Each row was made from one small tree. The marks that hang from a mark follow it in brackets, in the order of their numbers. Every link used is in the known rows. Write each row's tree.
In the rows, 128 means zero.
Known rows
Q_782(Q_230): [164 111 157 138 125 139 144 122 137 143 139 139 131 120 118 126 115 103
 134  95  99 132  91 120 140 120 109 143 142 135 166 126 149 128 135 124]
Q_761(Q_348(Q_2(Q_305))): [131 102 170  45 108 139  90 151 142 134 130 130 134 150 169 121 159  71
 141 121 130 121 115  54 142 115 135 108  99 116 183 176  82  86 100 175]
Q_378(Q_230(Q_793(Q_126(Q_316)) Q_867)): [165  92 119 177 114 149 131  93 113  76 115 126 116 120 130 147  98 164
 110 126 102 131  87 152  86 135 100 169 114 133 132 129 168 169 128  68]
Q_348(Q_2): [132 124 176  74 104 136 117 150 148 122 130 133 104 154 152 139 146  69
 150 105 105  99  96  72 135 115 118 119 122 113 177 143 107 117 103 164]
Q_67(Q_793(Q_126(Q_638) Q_230)): [206  67 151 193 130 158 155 105 110  66 109  97 141 107 162 142 101 142
 134 101  86 128 123 138 114 155 214 174 118 150 150  97 150 181 145  76]
Q_305(Q_378 Q_747): [ 89 175 169 139 144 140  93 183 145 135 132 153 153 126 125 102 132 109
 143 140 144 126 120  93 126 141 140  94 152 131  98 125  89 139 144 169]
Q_782(Q_305(Q_378(Q_230(Q_793 Q_867)) Q_747)): [111 157 134 140 155 126 128 167 119 147 130 148 112 113 107 121 112 138
 119 137 147 129 108 139 115 113  97 113 167 142  95 128 116 138 142 164]
Q_991(Q_638): [180 120 181  78 107 175 113 120 128 123 177 150 136 121 161 110 121  82
 170  80  91 143 106  91 132 138 115 147 140 103 156  81 140 173 132 107]
Q_973(Q_775): [153  87 146 127 126 138 124 131 128 114 135 159 143 124 150 180 168  98
 146  69  89  89  94  72 123 148 123 151 133 121 174 127 173 155 122 114]
Q_761(Q_126(Q_638) Q_348(Q_2(Q_775))): [151  72 195  41  81 119 101 140 151 109 137 145 129 132 182 125 123  25
 139 106  77  81  88  39 151 163 164  90  93 113 233 203  71  91  94 152]
Q_793(Q_126(Q_316) Q_230(Q_378(Q_305) Q_867)): [156  87  95 159 137 148 125  92 122  84 137  96 116 123 109 143 102 173
 104 124  97 174 127 187 136 127 117 166 108 154 134  92 194 161 131  95]
Q_867(Q_230(Q_378(Q_305(Q_747(Q_2(Q_775)))))): [102 130 144 132 136 104 137 126 125 160 149 123 106 146 106 128 142 111
 117 123 144 127 129 167 126 111  67 121 120 122 139 129 161 125 128 136]
Q_104(Q_747): [144 152 154  82 131 144 101 127 117 119 147 131 173 129 142 125 139 133
 166 100 117 130 118  96 117 126 142 121 136  95 153  93 168 136 124 109]
Q_230(Q_793): [167 118 118 124 116 149 151 144 104 102 134 122 141 116 155 118 110 133
 128  80  94 113 108 118 100 139 127 160 136 106 141 121 144 166 143  86]
Q_378(Q_230 Q_305(Q_747(Q_2(Q_775)))): [110 116 172 125 138 108 121 106 150 139 152 156  84 105 140 145 142 128
 125 181 176 134 114 132 123  67 107 105 111 164 113 106 130  87 112 151]
Q_2(Q_305(Q_378 Q_747) Q_775): [ 68 185 107 132 130 121 133 159 127 207 155 130 152 134 130  96 165 108
 130 122 153 128 160  83 160 136 180  79 118 156 105 154  35  69 120 170]
Q_378(Q_230(Q_793(Q_126) Q_867) Q_305(Q_747)): [133 119 123 174 140 113 138  86 126  94 151 130  73  93 139 152  93 180
  94 197 160 150 104 163 104  97  89 143 105 155  96 106 177 122 125  97]
Q_104(Q_747(Q_2(Q_775) Q_305(Q_378(Q_230)))): [ 96 163 130  63 137 115 123 124 123 161  99 144 170 142 109 131 171 139
 179 153 168 102 180 136 139  99 168  86 146 101 110 119 147  89 126 157]
Q_378(Q_230 Q_305(Q_747(Q_2))): [114 114 179 118 139 112 113 106 153 128 149 157  78 100 143 144 134 129
 127 184 172 139 108 137 115  65  95 111 114 159 114  98 139 100 117 145]
Q_747(Q_2(Q_775) Q_305(Q_378(Q_230(Q_867)))): [ 83 133 106  90 124 104 150 118 136 162  73 155 127 148  90 137 173 119
 162 162 179  89 190 158 150 102 148  93 149 117  90 155 104  80 122 178]
Q_733(Q_230(Q_378(Q_305) Q_793(Q_126) Q_867)): [172 111  51 177 134 128 147  84 128  87 113 104  85 133 128 125 104 158
 103 142 124 146 149 184 114 135  26 160 135 122  93 127 183 174 151  71]
Q_378(Q_230(Q_793 Q_867) Q_305(Q_747(Q_2))): [121 136 142 147 143 102 139  91 127  98 145 148  66 108 131 144 103 173
 105 191 182 135 124 162  91  86  80 130 118 141  79 113 155 118 122 110]
Q_348(Q_2(Q_305(Q_378) Q_747 Q_775)): [ 71 174 137  84 116  88 116 172 153 205 131 108 130 169 137 126 171  88
 130 118 141 120 145  55 166 119 158  90 107 133 153 168  29  54  95 197]
Q_733(Q_230(Q_867)): [169 115 111 158 124 143 123  91 141  86 108 135 112 154 128 121 117 125
 151 105 109 148 122 115 106 135  44 139 143 115 121 150 140 169 136  94]
Q_104(Q_747(Q_2(Q_305(Q_378) Q_775))): [103 179 122  69 133 138 121 130 115 159 128 128 176 144 124 114 168 123
 161 121 154 118 171 112 135 108 186  90 133 103 126 119 117  96 121 143]
Q_867(Q_230(Q_378(Q_305(Q_747(Q_2))) Q_793(Q_126))): [120 118 109 150 139 122 158 126 108 134 131  99 102 128 119 128 116 131
  97 137 131 135 125 201 114 112  80 147 116 116 136 123 194 152 151 103]
Q_2(Q_305(Q_378(Q_230(Q_793(Q_126) Q_867))) Q_775): [ 96 149  57 155 119 124 151 117 120 186 130 112 146 130 122 123 155 136
 109 131 136 119 155 124 150 138 176 112 105 163 116 162  69  81 114 134]
Q_67(Q_793): [185  95 167 163 107 138 126 140 106  96 118 121 137 126 161 134 130 131
 141  74 107  95 124 116 106 150 160 158 134 122 134 105 123 161 127  85]
Q_305(Q_378(Q_230(Q_793(Q_126))) Q_747): [ 97 153 153 179 148 140 106 162 142 126 109 141 145 115 129 116 120 139
 121 175 144 128 108 122 107 131 140 110 139 150  89 126 112 148 153 148]
Q_793(Q_126(Q_638) Q_230(Q_867)): [178  84 110 170 147 169 161  64 130  48 128 105 130 109 128 140  78 136
 132 130  80 181 104 135 124 156 178 168 113 142 164 111 175 181 141  91]
Q_230(Q_378(Q_305) Q_793(Q_126(Q_316 Q_638)) Q_867): [176 125  74 141 120 129 152 101  98  65 174 113  77  97 121 128  70 167
  73 127 115 121 144 216 119 177  80 182 123 109 104  96 190 182 134  47]
Q_761(Q_126(Q_316) Q_348): [160  54 190  53  68 143  57 163 130 108 128 149 157 125 173 112 123  70
 138  64  60 106  78  74 130 146 132 110 101 112 216 177  98 119 109 112]
Q_305(Q_378(Q_230) Q_747(Q_2(Q_775))): [ 69 166 172 154 147 130 108 160 152 147 103 160 145 141 109 114 154 111
 137 175 177 114 136 111 119 112 154  76 146 147  80 143  73 115 138 187]
Q_747(Q_2(Q_305(Q_378) Q_775)): [ 94 148 103  89 116 141 146 138 128 171 115 133 143 144 122 109 175  84
 141 112 151 108 172 118 148 107 184  96 130 126 123 151  57  90 119 164]
Q_2(Q_747): [126 130 158 115 129 107  94 158 142 141 139 119 157 136 144 124 134 121
 138  83 114 172 105  71 126 131 118 143 130 104 158 108 103 129 124 124]
Q_2(Q_305 Q_747 Q_775): [ 86 160 102 116 125  85 127 149 128 219 158 100 162 146 141 111 165 121
 123  82 138 174 150  60 161 127 163 114 102 134 147 140  37  58 107 140]
Q_991(Q_638(Q_126)): [199 117 196  88  75 208 106 117 123 127 173 156 145 121 146 107 117  88
 170  83  74 145  93  89 146 126 131 147 153  90 159  72 162 166 130  89]

Which tree is each row?
[ 93 116  90  97 122 118 164 127 130 164  63 140 136 134 104 137 171 118
 153 166 166  91 186 171 154  95 173 101 143 124 100 150 116  86 135 170] : Q_747(Q_2(Q_775) Q_305(Q_378(Q_230(Q_793(Q_126)))))
[103 167 135  43 138 125 114 134 123 144 100 144 164 135 116 123 161 132
 185 144 162 108 178 138 135 102 160  95 155  85 115 106 156 107 133 149] : Q_104(Q_747(Q_2 Q_305(Q_378)))
[109 116 127  92 123 107 116 132 146 158  97 153 128 115 119 137 150 130
 165 145 137 104 142 142 141 118 114 120 144 128 118 125 132 108 128 154] : Q_747(Q_305(Q_378(Q_230)))
[151 145  74 164 144 118 162 100 104  68 174 111  71  98 125 125  71 165
  71 163 143 138 146 198 119 174  76 169 128 108  82  90 190 172 141  65] : Q_230(Q_378(Q_305(Q_747)) Q_793(Q_126(Q_638)) Q_867)
[119 182 118 156 167 121 180 160 106 156 118 145 103 123  68 109  83 143
 100 144 163 128 134 180 129 106 100 117 189 132  78 152 130 129 164 165] : Q_782(Q_230(Q_793 Q_867) Q_305(Q_378 Q_747(Q_2)))
[ 91 135 100 137 131  75 136 154 134 196 107 108 173 138 118 136 157 147
 131 130 142 146 154 105 161 131 163 118 125 129 125 139  94  74 128 151] : Q_2(Q_747(Q_305(Q_378(Q_230(Q_793(Q_126))))) Q_775)
[ 83 171 170 174 149 124  87 149 151 120 122 159 132 132 108 119 122 141
 131 172 161 131 113 109 105 139 109 100 145 142  79 133 101 140 135 157] : Q_305(Q_378(Q_230(Q_867)) Q_747)
[120 172  82 152 143  91 158 117 100 103 164 121  81 134 109 120 105 177
  79 148 173 118 172 182 110 148  54 145 140 100  53 107 161 141 130  93] : Q_230(Q_378(Q_305(Q_747(Q_2(Q_775)))) Q_793 Q_867)
[144 133 128 122 146 129 151 159 131 188 130 142 124 106  85 124 114 107
 119 105 117 121 104 159 159 102 108 123 176 154 146 136 132 115 146 177] : Q_782(Q_230 Q_305(Q_378))
[180  82 113 210 136 129 144  95 106  78 109  84 119 125 137 153 113 181
 108 126 119 133 149 172 118 145 155 176 118 146 110  87 174 162 134  79] : Q_67(Q_793(Q_126 Q_230(Q_378(Q_305) Q_867)))
[ 85 152 155  77 116  79 121 172 153 185 116 121 130 171 129 141 168  91
 149 123 138 111 141  64 167 118 142  95 123 116 154 161  69  62  99 198] : Q_348(Q_2(Q_747(Q_305(Q_378)) Q_775))
[156  84  89 180 145 165 149  79 124  72 107  91 142 130 122 147 104 155
 128 131  90 186 107 135 127 128 157 163 113 142 151 113 185 160 137 104] : Q_793(Q_126 Q_230(Q_867))
[ 95 142 161  75 114  81 127 164 149 179 123 120 123 171 138 143 165  88
 151 113 134 117 133  58 164 113 133 102 118 111 164 155  78  63  96 187] : Q_348(Q_2(Q_747(Q_305) Q_775))
[144  90  71 175 155 135 143  71 131  88 127  85 112 121 113 151 110 171
 102 155 114 182 132 175 139 124 114 165 111 149 128  86 204 150 132 108] : Q_793(Q_126 Q_230(Q_378(Q_305) Q_867))
[148 151  77 161 131 113 144 116  97  84 143 115 105 143 112 121  98 172
  90 105 127 113 144 169  92 181  42 175 147  83  83 110 170 185 133  65] : Q_230(Q_378 Q_793 Q_867)
[ 91 148  99 109 119 133 144 117 130 161 110 135 131 150 111 119 169 103
 134 129 161 111 169 128 137 108 165  99 126 131 111 157  64  91 113 157] : Q_747(Q_2(Q_305(Q_378(Q_230(Q_867))) Q_775))
[169 118  68 169 118 159 164 106  91  61 123 103 126 123 132 134  87 158
 106 113 101 138 114 148 106 160 125 176 128  97 125 131 175 174 139  60] : Q_230(Q_793(Q_126) Q_867)
[ 74 170 132 101 119  83 124 164 149 202 122 105 126 166 139 131 163 108
 119 129 143 116 141  68 151 115 153  98 103 139 144 171  36  60  99 185] : Q_348(Q_2(Q_305(Q_378(Q_230(Q_793))) Q_747 Q_775))
[180  87 120 161 138 165 135  86 124  54 143 110 122 116 113 129  76 146
 115 108  73 167 117 174 123 171 141 174 115 143 151  99 176 200 141  78] : Q_793(Q_126(Q_316 Q_638) Q_230(Q_378 Q_867))
[111 165 133  80 139 110 101 115 124 139 117 142 159 130 113 136 143 163
 175 149 151 116 154 133 125 124 127 110 145  99 113 106 173 112 124 129] : Q_104(Q_747(Q_305(Q_378(Q_230(Q_867)))))
[132 115 122 150 129 125 144 136 104 134 146 103 107 124 121 125 108 140
  96 116 112 134 113 198 113 123  73 153 112 124 144 123 194 159 148  90] : Q_867(Q_230(Q_378(Q_305(Q_747)) Q_793(Q_126(Q_316))))
[107 146 153 125 153 130 114 174 132 161 131 153 118 109 113 120 127 116
 129 133 143 131 100 128 127 103 106 104 165 150 113 122 108 128 140 181] : Q_782(Q_305(Q_378(Q_230) Q_747))
[113 117 172  62 113 131 100 160 138 151 138 130 143 158 164 116 167  70
 138 129 144 122 123  40 151 118 151  89  97 124 169 185  65  67  99 190] : Q_761(Q_348(Q_2(Q_305(Q_747) Q_775)))
[ 68 174  88 142 134  75 122 154 137 229 132 102 169 142 127 114 163 150
 108 117 152 153 160  87 148 130 170 107 106 154 117 153  28  61 117 152] : Q_2(Q_305(Q_378(Q_230(Q_793))) Q_747 Q_775)
[125 141 118 158 128 129 111 127 137 113 106 139 142 125 110 134 120 155
 121 140 127 100 118 140  99 146 116 135 142 135 103 141 123 154 131 124] : Q_305(Q_378(Q_230(Q_793 Q_867)))
[182  54 210  40  71 149  69 150 134  84 150 163 145 104 180 105  97  51
 143  64  50  99  75  75 128 174 152 115 101 112 229 175  90 140 112 100] : Q_761(Q_126(Q_316 Q_638) Q_348)
[ 91 176 155 182 151 123 104 152 138 116 117 152 134 129 113 115 111 157
 122 171 158 123 117 120  94 143 113 109 146 138  69 136 107 150 145 142] : Q_305(Q_378(Q_230(Q_793 Q_867)) Q_747)
[133 103  84 183 162 134 141  80 131  89 131  88 109 122 114 145 107 171
 102 166 125 190 131 168 138 122 113 156 113 151 115  85 198 148 137 114] : Q_793(Q_126 Q_230(Q_378(Q_305(Q_747)) Q_867))
[193  65 148 135 127 191 140 105 129  67 136 114 147  98 144 127  85 118
 142  90  50 167  91 138 128 142 200 163 107 159 191 106 159 187 148  92] : Q_793(Q_126(Q_316 Q_638) Q_230)
[168  76 135 158 111 157 128 114 120  98 114 125 128 107 149 142 113 143
 117 117  90 125  77 143  94 119 121 164 112 144 153 118 160 164 135  79] : Q_378(Q_230(Q_793(Q_126(Q_316))))
[144 128 126 155 119 148 113 126 135  95 115 141 138 111 114 130 102 145
 118 133 108 102 112 154 105 160 140 142 134 140 119 140 123 171 135 109] : Q_305(Q_378(Q_230(Q_793(Q_126(Q_316 Q_638)) Q_867)))
[152 127  43 161 131 116 156  97 100  84 152  95  82 111 119 140  95 178
  68 148 135 131 149 207 124 155  64 178 125 106  90  93 203 159 132  64] : Q_230(Q_378(Q_305) Q_793(Q_126) Q_867)
[127 129 104 168 127 139 116 122 136 108  99 129 142 120 112 138 119 152
 115 149 122 109 115 148 108 145 129 139 136 138 110 138 133 155 134 121] : Q_305(Q_378(Q_230(Q_793(Q_126) Q_867)))
[ 66 174 115 148 133 115 128 145 134 208 146 134 144 133 129 105 165 119
 125 139 159 128 150  90 149 127 167  81 112 170 102 154  40  69 117 168] : Q_2(Q_305(Q_378(Q_230) Q_747) Q_775)
[ 95 130 121  53 123 123 135 144 138 150  74 156 126 133 110 123 165  99
 174 145 161  96 182 158 148  98 146 103 160  99 105 133 113 105 136 175] : Q_747(Q_2 Q_305(Q_378))
